What can hang from each mark:
Z_814: Z_858
Z_992: Z_166
Z_14: Z_858
Z_757: Z_439 Z_858
Z_484: Z_439 Z_858
Z_439: Z_166 Z_484 Z_757
Z_24: Z_14
Z_28: Z_858
Z_166: Z_439
Z_858: Z_14 Z_28 Z_757 Z_814
Z_638: Z_858

Known rows, with every way that one mark hangs from another:
Z_992[Z_166]:  0.66 -0.29 -0.43  0.05  0.68  0.24  0.62 -0.11  0.48 -0.27  1.67 -0.68  0.51  1.53  1.39 -0.57  1.12 -0.66  1.36 -2.47  0.39  0.00  0.58 -0.41
Z_638[Z_858[Z_14 Z_28 Z_757[Z_439]]]: -0.58  0.15 -0.30  0.79  0.42 -0.98 -0.36  0.64 -0.34  3.26 -0.09 -0.47  0.28  0.55  0.25 -0.52 -1.50 -0.07 -0.60 -0.67  0.16 -0.97  0.82 -0.91
Z_757[Z_858[Z_814]]:  0.98  0.13 -0.03 -1.03  1.19 -0.40 -0.04  0.63  0.88  2.10  1.02  0.89  0.11  2.14  0.50  0.04  0.90 -0.57  1.29 -0.42 -0.47  0.16  0.87 -0.79
Z_24[Z_14]:  0.26  0.15 -0.51  0.29  0.82  0.27  1.29  0.38  0.75  0.15  1.02 -0.19  2.36  1.62  0.66 -1.43  1.06 -0.55  1.28  0.46  0.07 -0.38  0.52 -0.41
Z_638[Z_858[Z_757]]:  0.30  0.01 -0.05 -0.25  1.24 -0.08  0.47  0.82 -0.02  3.13  1.45 -1.27  1.78  1.42  0.66 -0.49 -0.02 -0.86  0.60 -0.93 -0.14 -0.55  0.51 -0.46
Z_14[Z_858[Z_757[Z_439] Z_814]]:  0.78  0.19  0.31 -0.61  0.94 -0.17  3.74  0.87  0.69  1.20  0.90 -1.65  0.99  1.00  0.87 -0.21 -0.65 -0.29  0.59 -0.64 -0.56  0.47  0.86 -0.71
Z_858[Z_28]:  0.60  0.07 -0.28  0.32  0.57 -0.82 -0.67 -0.32  0.33  0.76  0.29  0.46  0.33  1.66  1.11 -0.41  2.02  0.07  1.06  0.66  0.57 -0.15  0.34 -0.52
Z_484[Z_439]:  0.82  0.03  0.14  0.20  0.55 -1.08  3.15 -0.03  0.82  0.80  1.10  0.30  0.80  1.29  1.75 -0.66  1.79 -0.09  1.08 -0.05 -0.24  1.04  0.64 -0.26
Z_814[Z_858[Z_757]]: -0.15  0.07 -0.23  0.16  1.48  0.14  1.15  0.73  0.08  2.10  1.46  0.74  1.64  1.63  1.43 -0.28 -0.27 -0.48  0.62  0.51 -0.22 -0.81  0.49 -0.80
Z_439[Z_166 Z_484 Z_757[Z_858]]: -0.35 -0.18  1.08  2.11  2.00 -0.67 -3.09 -3.42  0.75 -0.39  2.24  0.10 -0.15  1.64  0.73  0.24  0.14 -0.45 -1.42 -2.77 -1.05  0.23  0.66 -0.94
Z_757[Z_439[Z_484] Z_858[Z_814]]:  0.70  0.22 -0.16 -0.24  1.66 -0.55  2.16 -1.59  1.23  1.83  1.06 -0.47  0.58  1.11  0.46 -0.42  0.31 -0.08  0.61 -1.47 -1.13 -0.74  0.93 -1.10
Z_166[Z_439[Z_484]]:  1.04  0.15 -0.52  0.73  1.16  0.45  1.61 -2.26  0.82 -0.39  1.15 -0.05  0.68  1.10  1.32 -0.89  1.20  0.13  0.53 -0.01 -0.43  1.53  0.48 -0.10
Z_757[Z_439[Z_166 Z_484] Z_858[Z_28]]:  0.16  0.06  0.02  1.98  1.45 -2.12 -1.24 -2.63  0.63  0.35  0.84  0.10 -0.31  0.52  0.55 -0.23  0.55  0.15 -0.60 -3.48 -0.51 -1.02  0.76 -1.27
Z_28[Z_858[Z_757 Z_814]]:  0.49  0.27 -0.03 -1.31 -0.49  0.03  1.54  2.01 -0.09  1.70  0.99  0.10  1.17  1.71  0.35  0.16 -0.43 -1.40  0.93  0.28 -0.47  0.75  0.48 -0.58
Z_992[Z_166[Z_439]]:  0.90 -0.34 -0.38  0.26  0.34  0.60  1.67 -0.22  0.83 -1.13  1.26  0.35  0.92  1.19  1.46 -0.60  0.98 -0.34  1.15 -2.37  0.37  2.01  0.83 -0.11
Z_166[Z_439[Z_484[Z_858] Z_757]]: -0.08 -0.43  1.06  1.47  0.78 -0.01 -0.05 -3.58  0.97 -0.90  1.09 -4.16  1.29  1.14  1.60 -0.05  0.77  0.20 -0.77 -0.33 -1.29  1.63  0.70 -0.61
Z_858[Z_814]:  1.18  0.30 -0.09 -0.94  0.66  0.17  1.15  0.55  0.68  1.63  0.94 -0.56  0.42  2.03  0.85 -0.45  1.42 -0.33  1.39  0.63 -0.34  0.04  0.67 -0.35
Z_166[Z_439]:  1.14  0.05 -0.18  0.36  0.57  0.42  2.10 -0.21  1.09  0.15  0.98  0.48  0.67  1.48  1.49 -0.62  1.32 -0.15  1.02  0.46  0.26  1.71  0.74  0.04
Z_439[Z_166 Z_484 Z_757[Z_858[Z_14 Z_28]]]: -1.01 -0.02  0.68  2.61  1.34 -1.47 -6.79 -3.30 -0.12 -0.58  0.86  1.45 -2.00  1.47  0.12  0.44 -0.85  0.04 -2.37 -1.66 -0.77  0.59  0.60 -1.25
Z_439[Z_166 Z_757]: -0.07 -0.14  1.38  1.86  0.81 -0.21 -1.62 -1.36  0.67 -0.38  1.96 -0.88  0.17  1.86  1.28  0.04  0.78 -0.48 -0.89 -1.29 -0.21  0.25  0.71 -0.36
Z_439[Z_757]: -0.07 -0.24  0.97  0.97  0.94  0.30  0.29 -1.26  0.96  0.29  1.55 -0.33  1.00  2.18  1.47 -0.12  1.18 -0.33  0.08  0.68  0.05  0.32  0.52 -0.39
Z_166[Z_439[Z_484[Z_858[Z_814]] Z_757]]:  0.21 -0.19  1.34  0.29  0.50  0.08 -0.10 -2.83  0.95 -0.30  0.64 -4.35  1.37  1.20  1.01  0.00  0.62  0.32 -0.58  0.14 -1.96  1.87  0.91 -0.70
Z_14[Z_858[Z_28 Z_757[Z_439]]]:  0.13 -0.09  0.15  0.65  0.79 -1.11  2.15 -0.12  0.36  0.21  0.29 -0.64  1.05  0.62  1.18 -0.19  0.03  0.02  0.24 -0.75  0.35  0.36  0.53 -0.93
Z_28[Z_858[Z_14 Z_757 Z_814]]:  0.12  0.48 -0.40 -1.05 -0.82  0.18 -0.51  2.28 -0.60  1.76  0.77  0.65 -0.90  1.74  0.03  0.19 -1.88 -1.29  0.07  0.97 -0.53  1.05  0.64 -0.63
Z_858[Z_14 Z_757[Z_439] Z_814]:  0.27  0.60 -0.25 -0.06 -0.50  0.63  2.07  1.61 -0.13  1.57  0.74 -0.49  0.14  1.19  0.65 -0.65 -1.73 -0.07 -0.04  0.92 -0.33 -0.39  0.98 -0.47
Z_858[Z_14 Z_28 Z_757 Z_814]:  0.09  0.64 -0.43 -0.38 -0.73 -0.12 -2.32  1.49 -1.05  1.00 -0.18  1.25 -0.09  1.62  0.16 -0.33 -0.86  0.17  0.07  1.99 -0.05  0.48  0.50 -0.57
Z_166[Z_439[Z_484[Z_858[Z_14]]]]:  0.45  0.14 -0.66  0.85  0.51 -0.10 -1.42 -1.99  0.28 -0.33  0.67 -3.78 -1.46  0.88  1.22 -0.36 -0.33  0.13 -0.45 -0.28 -1.06  1.21  0.83 -0.54
Z_757[Z_439[Z_166 Z_484] Z_858[Z_14 Z_814]]:  0.29  0.52 -0.18  0.99  1.31 -0.91 -1.57 -1.29  0.51  1.32  1.19 -0.34 -2.31  0.86 -0.08 -0.21 -1.61 -0.16 -1.14 -2.81 -1.39 -0.63  1.25 -1.11

Rows:
-0.49  0.00  0.00  0.80  0.97 -1.03  2.24  0.25  0.23  2.25  0.19  0.90  2.08  0.76  1.38 -0.40 -0.28  0.22  0.31  0.20  0.12 -1.47  0.68 -1.19 | Z_814[Z_858[Z_28 Z_757[Z_439]]]
 0.16  0.15  0.45 -0.26 -1.01 -1.13  1.64  0.91 -0.10  1.39 -0.28 -4.49  2.17  0.65  0.83 -0.18  0.13  0.30  0.49 -0.21 -0.66 -1.12  0.96 -1.02 | Z_484[Z_858[Z_28 Z_757[Z_439] Z_814]]
 0.45 -0.07  0.11  0.45  1.21 -0.20  3.60  0.21  0.69  0.45  1.37 -1.56  0.74  0.87  1.45 -0.25 -0.51 -0.44  0.38 -1.14  0.11  0.17  0.66 -0.65 | Z_14[Z_858[Z_757[Z_439]]]
 0.12  0.76 -0.61  0.33  0.12  0.66  1.50 -0.46 -0.34  1.09  0.95 -1.06  0.15  0.82  0.47 -0.95 -1.89  0.15 -0.45  0.58 -1.03 -0.49  0.72 -0.65 | Z_858[Z_14 Z_757[Z_439[Z_484]] Z_814]
 0.44  0.07 -0.12 -0.86  1.33 -1.28 -0.49  0.39  0.71  0.30 -0.64 -0.02  1.40  1.20 -0.31 -0.75  0.96 -0.12  1.13  0.42 -0.50  1.23  0.57 -1.01 | Z_24[Z_14[Z_858[Z_28 Z_814]]]
 0.68  0.36 -0.44 -0.82  0.92 -0.25 -2.08  1.04  0.43  2.04  0.80  1.51 -1.97  2.17  0.19  0.10 -0.62 -0.50  0.49  0.22 -0.48  0.36  1.04 -0.81 | Z_757[Z_858[Z_14 Z_814]]
-0.16 -0.24  1.24 -0.09  0.77 -1.04 -2.33 -0.83  0.77  1.14  0.10  2.02  0.91  2.16  0.33  0.50  1.01 -0.01  0.05  0.52 -0.35  0.84  0.80 -1.16 | Z_439[Z_757[Z_858[Z_28 Z_814]]]
 0.35  0.24 -0.24 -0.63 -0.36 -1.36 -3.44  0.65 -0.27  1.48 -0.61 -3.40 -1.59  1.48  0.46  0.11  0.36  0.20  0.25  0.78 -0.70 -0.22  0.91 -1.02 | Z_484[Z_858[Z_14 Z_28 Z_814]]
 0.13  0.18  0.15  1.40  0.40 -0.53 -1.72 -1.46 -0.70 -0.59  1.97 -5.54  0.74  0.77  1.11 -0.17 -0.34 -0.45 -0.73 -2.75 -1.39 -1.04  0.49 -0.70 | Z_439[Z_166 Z_484[Z_858[Z_757]]]
 0.13  0.07  0.64  1.60 -0.47 -0.71  1.46  0.51  0.05  0.24  1.64 -5.64  1.14  0.51  1.47 -0.20 -0.63 -0.46 -0.50 -3.17 -0.64 -1.65  1.11 -0.67 | Z_484[Z_858[Z_757[Z_439[Z_166]]]]
-0.26  0.49 -0.10  2.16 -0.74 -0.90 -1.36  0.51 -0.73  0.12  0.51 -0.06 -0.61  0.56  0.71 -0.45 -1.55  0.13 -1.25 -1.10  0.31 -0.67  0.87 -0.66 | Z_858[Z_14 Z_28 Z_757[Z_439[Z_166]]]
 0.46  0.23  0.74  0.51  0.49 -1.63  0.46  0.49  0.03  0.34  0.23 -1.27  0.35  0.39  0.34  0.01 -0.58  0.00 -0.45 -2.23 -0.61  0.49  0.91 -0.96 | Z_14[Z_858[Z_28 Z_757[Z_439[Z_166]] Z_814]]
 0.12  0.25  0.09 -0.44  0.76  0.09  4.07  1.33  0.73  0.35  0.55 -1.29  3.14  0.67  0.10 -1.08 -1.12 -0.40  0.68 -0.39 -0.82  0.39  0.89 -0.85 | Z_24[Z_14[Z_858[Z_757[Z_439] Z_814]]]
-0.55  0.04  0.85  0.24  0.50 -0.93 -4.55 -0.51  0.29  1.29 -0.15  2.52 -0.99  2.17 -0.04  0.60 -0.44  0.04 -0.78  1.19 -0.37  1.15  0.92 -1.22 | Z_439[Z_757[Z_858[Z_14 Z_28 Z_814]]]
-0.37  0.06 -0.70  0.46  1.61 -1.22 -2.84 -0.06  0.08  2.36 -0.15  1.85 -1.74  1.66  0.89 -0.07 -0.02  0.10  0.00  1.19  0.09 -0.56  0.61 -1.19 | Z_814[Z_858[Z_14 Z_28]]
-0.10  0.17 -0.50  0.05  0.95  0.09 -1.72  1.14 -0.50  3.07  1.15 -0.56 -0.20  1.47  0.36 -0.39 -1.53 -0.81 -0.25 -0.32 -0.13 -0.30  0.66 -0.51 | Z_638[Z_858[Z_14 Z_757]]
 0.21  0.39  0.15  0.85  0.28 -1.92 -2.69  0.49  0.33  1.66 -0.07  1.09 -2.12  1.01 -0.14  0.12 -1.00  0.07 -0.78 -2.02 -0.43 -0.36  1.40 -1.23 | Z_757[Z_439[Z_166] Z_858[Z_14 Z_28 Z_814]]
 0.13  0.21  1.08  0.33 -1.36 -2.71 -0.67  1.02 -0.82  0.42 -0.02 -3.45  1.52  0.36  0.83  0.11  0.41  0.28 -0.34 -1.69 -1.66  0.85  0.97 -0.90 | Z_484[Z_439[Z_166] Z_858[Z_28 Z_757 Z_814]]
-0.20  0.36  0.00  0.07 -1.25 -1.01 -0.26  1.32 -0.56  1.43 -0.54 -3.82  0.19  0.68  0.53 -0.14 -1.35  0.35 -0.32  0.50 -0.68 -0.88  1.10 -1.08 | Z_484[Z_858[Z_14 Z_28 Z_757[Z_439] Z_814]]
-0.01  0.29  0.06 -0.33  1.09 -1.22  1.31 -1.11 -0.10  3.49 -0.14 -1.87  2.41  0.25 -0.22 -0.83 -0.33  0.23 -0.03 -1.15 -1.20 -1.09  0.59 -1.11 | Z_638[Z_858[Z_28 Z_757[Z_439[Z_484]] Z_814]]
 0.10  0.35 -0.34  0.27  0.13 -1.64 -1.16 -1.60  0.10  1.32 -0.63 -4.77 -1.25  0.49  0.43 -0.36 -0.27  0.68 -0.38 -0.32 -1.41 -1.11  0.96 -1.29 | Z_757[Z_439[Z_484[Z_858[Z_14 Z_28 Z_814]]]]
-0.06  0.02 -0.55  0.14  1.35 -1.38 -3.45  0.05  0.02  3.51 -0.22 -0.04 -1.49  1.36  0.16 -0.28  0.31 -0.27 -0.01 -0.24  0.12 -0.34  0.65 -0.83 | Z_638[Z_858[Z_14 Z_28]]
 0.48  0.14  0.34 -0.40  0.54 -1.08  2.28  0.57  0.31  0.94 -0.20 -0.88  1.11  0.72  0.58 -0.14 -0.16  0.19  0.45 -0.28 -0.25  0.64  0.71 -1.00 | Z_14[Z_858[Z_28 Z_757[Z_439] Z_814]]
 0.75  0.12 -0.04 -0.91  0.77 -1.31 -1.80  0.39  0.55  1.81 -0.05  1.74  0.30  1.88  0.22  0.15  1.42 -0.09  1.15  0.09 -0.10  0.28  0.76 -1.02 | Z_757[Z_858[Z_28 Z_814]]
-0.51 -0.21  0.60  1.70  0.51  0.13 -2.06 -3.27  0.49 -0.99  0.84 -3.67 -0.69  1.13  1.26  0.05 -0.73  0.23 -1.61  0.25 -1.26  1.84  0.87 -0.65 | Z_166[Z_439[Z_484[Z_858[Z_14]] Z_757]]
-0.62 -0.26  0.65  1.56  0.39 -0.60 -3.60 -1.31  0.69 -0.36 -0.12  3.69 -0.64  1.69  0.68  0.46 -0.52  0.19 -1.22  0.85  0.32  2.80  0.97 -0.87 | Z_166[Z_439[Z_757[Z_858[Z_14 Z_28]]]]
 0.50  0.01  0.48  1.41  1.10 -0.70  1.97  0.04  0.45 -0.19  1.78 -2.12  0.09  0.55  1.20 -0.15 -0.87 -0.58 -0.59 -3.18 -0.24  0.06  0.88 -0.63 | Z_14[Z_858[Z_757[Z_439[Z_166]]]]
-0.06  0.68  0.15  1.14 -1.00 -1.01 -1.22  1.20 -0.79  0.78  0.08 -0.23 -0.51  0.62  0.12 -0.39 -1.77  0.26 -1.08 -0.64 -0.32 -0.42  1.04 -0.73 | Z_858[Z_14 Z_28 Z_757[Z_439[Z_166]] Z_814]
-0.14  0.29  0.24 -0.32 -1.54 -2.03 -0.97  1.45 -0.99  0.90 -0.66 -2.37  0.40  0.71  0.73  0.00 -0.76  0.48 -0.26  0.83 -1.29  1.19  0.90 -0.95 | Z_484[Z_439 Z_858[Z_14 Z_28 Z_757 Z_814]]
 0.39  0.38  0.18 -0.16 -0.63 -0.49  2.40  1.03 -0.05  1.38 -0.08 -0.14  2.32  0.86  0.66 -0.64  0.19  0.32  0.73  0.70  0.01 -0.56  0.72 -0.69 | Z_858[Z_28 Z_757[Z_439] Z_814]
 0.63  0.26 -0.04  1.95  1.34 -0.68  1.62 -2.38  0.78  0.17  1.77 -2.41 -0.20  0.59  1.15 -0.86  0.53 -0.10 -0.41 -2.84 -0.73 -1.26  0.74 -0.55 | Z_757[Z_439[Z_166 Z_484]]
-0.04  0.26 -0.02 -0.80  0.59 -0.67 -0.24  1.23 -0.19 -0.22 -0.37  0.35  2.91  1.09 -0.37 -0.77 -0.19 -0.19  0.76  0.79 -0.48  1.28  0.42 -0.93 | Z_24[Z_14[Z_858[Z_28 Z_757 Z_814]]]
 0.37  0.43 -0.57  0.03  1.40 -0.35  0.15 -1.30  0.78  1.84  0.82  0.08 -1.46  1.19  0.19 -0.37 -1.21 -0.03 -0.18 -0.81 -1.11 -0.52  1.06 -1.16 | Z_757[Z_439[Z_484] Z_858[Z_14 Z_814]]
-0.30 -0.33  1.85  1.96  0.93 -1.79 -0.48 -1.29  1.05 -0.04  1.74  1.39  0.45  1.40  1.24  0.43  0.39 -0.38 -1.07 -2.64 -0.92  1.65  1.09 -0.82 | Z_484[Z_439[Z_166 Z_757[Z_858]]]
-0.15  0.40 -0.25 -0.85  0.30 -0.87 -3.11  1.45 -0.89  3.60 -0.37  0.16  0.02  1.22 -0.46 -0.25 -1.19 -0.22 -0.18  0.55 -0.53  0.08  0.68 -0.85 | Z_638[Z_858[Z_14 Z_28 Z_757 Z_814]]
-0.29  0.24 -0.50  0.60 -0.68  0.00  2.13  1.56 -0.03  1.43  1.07  0.08 -0.56  1.06  0.74 -0.08 -2.24 -1.23 -0.36 -0.22  0.20  0.00  0.78 -0.71 | Z_28[Z_858[Z_14 Z_757[Z_439]]]
 0.29 -0.06 -0.08  0.27  1.00 -0.91 -0.65  0.01 -0.19 -0.25  0.46  0.19  0.62  1.24  1.01  0.06  0.43 -0.19  0.47 -0.01  0.38  1.14  0.19 -0.74 | Z_14[Z_858[Z_28 Z_757]]
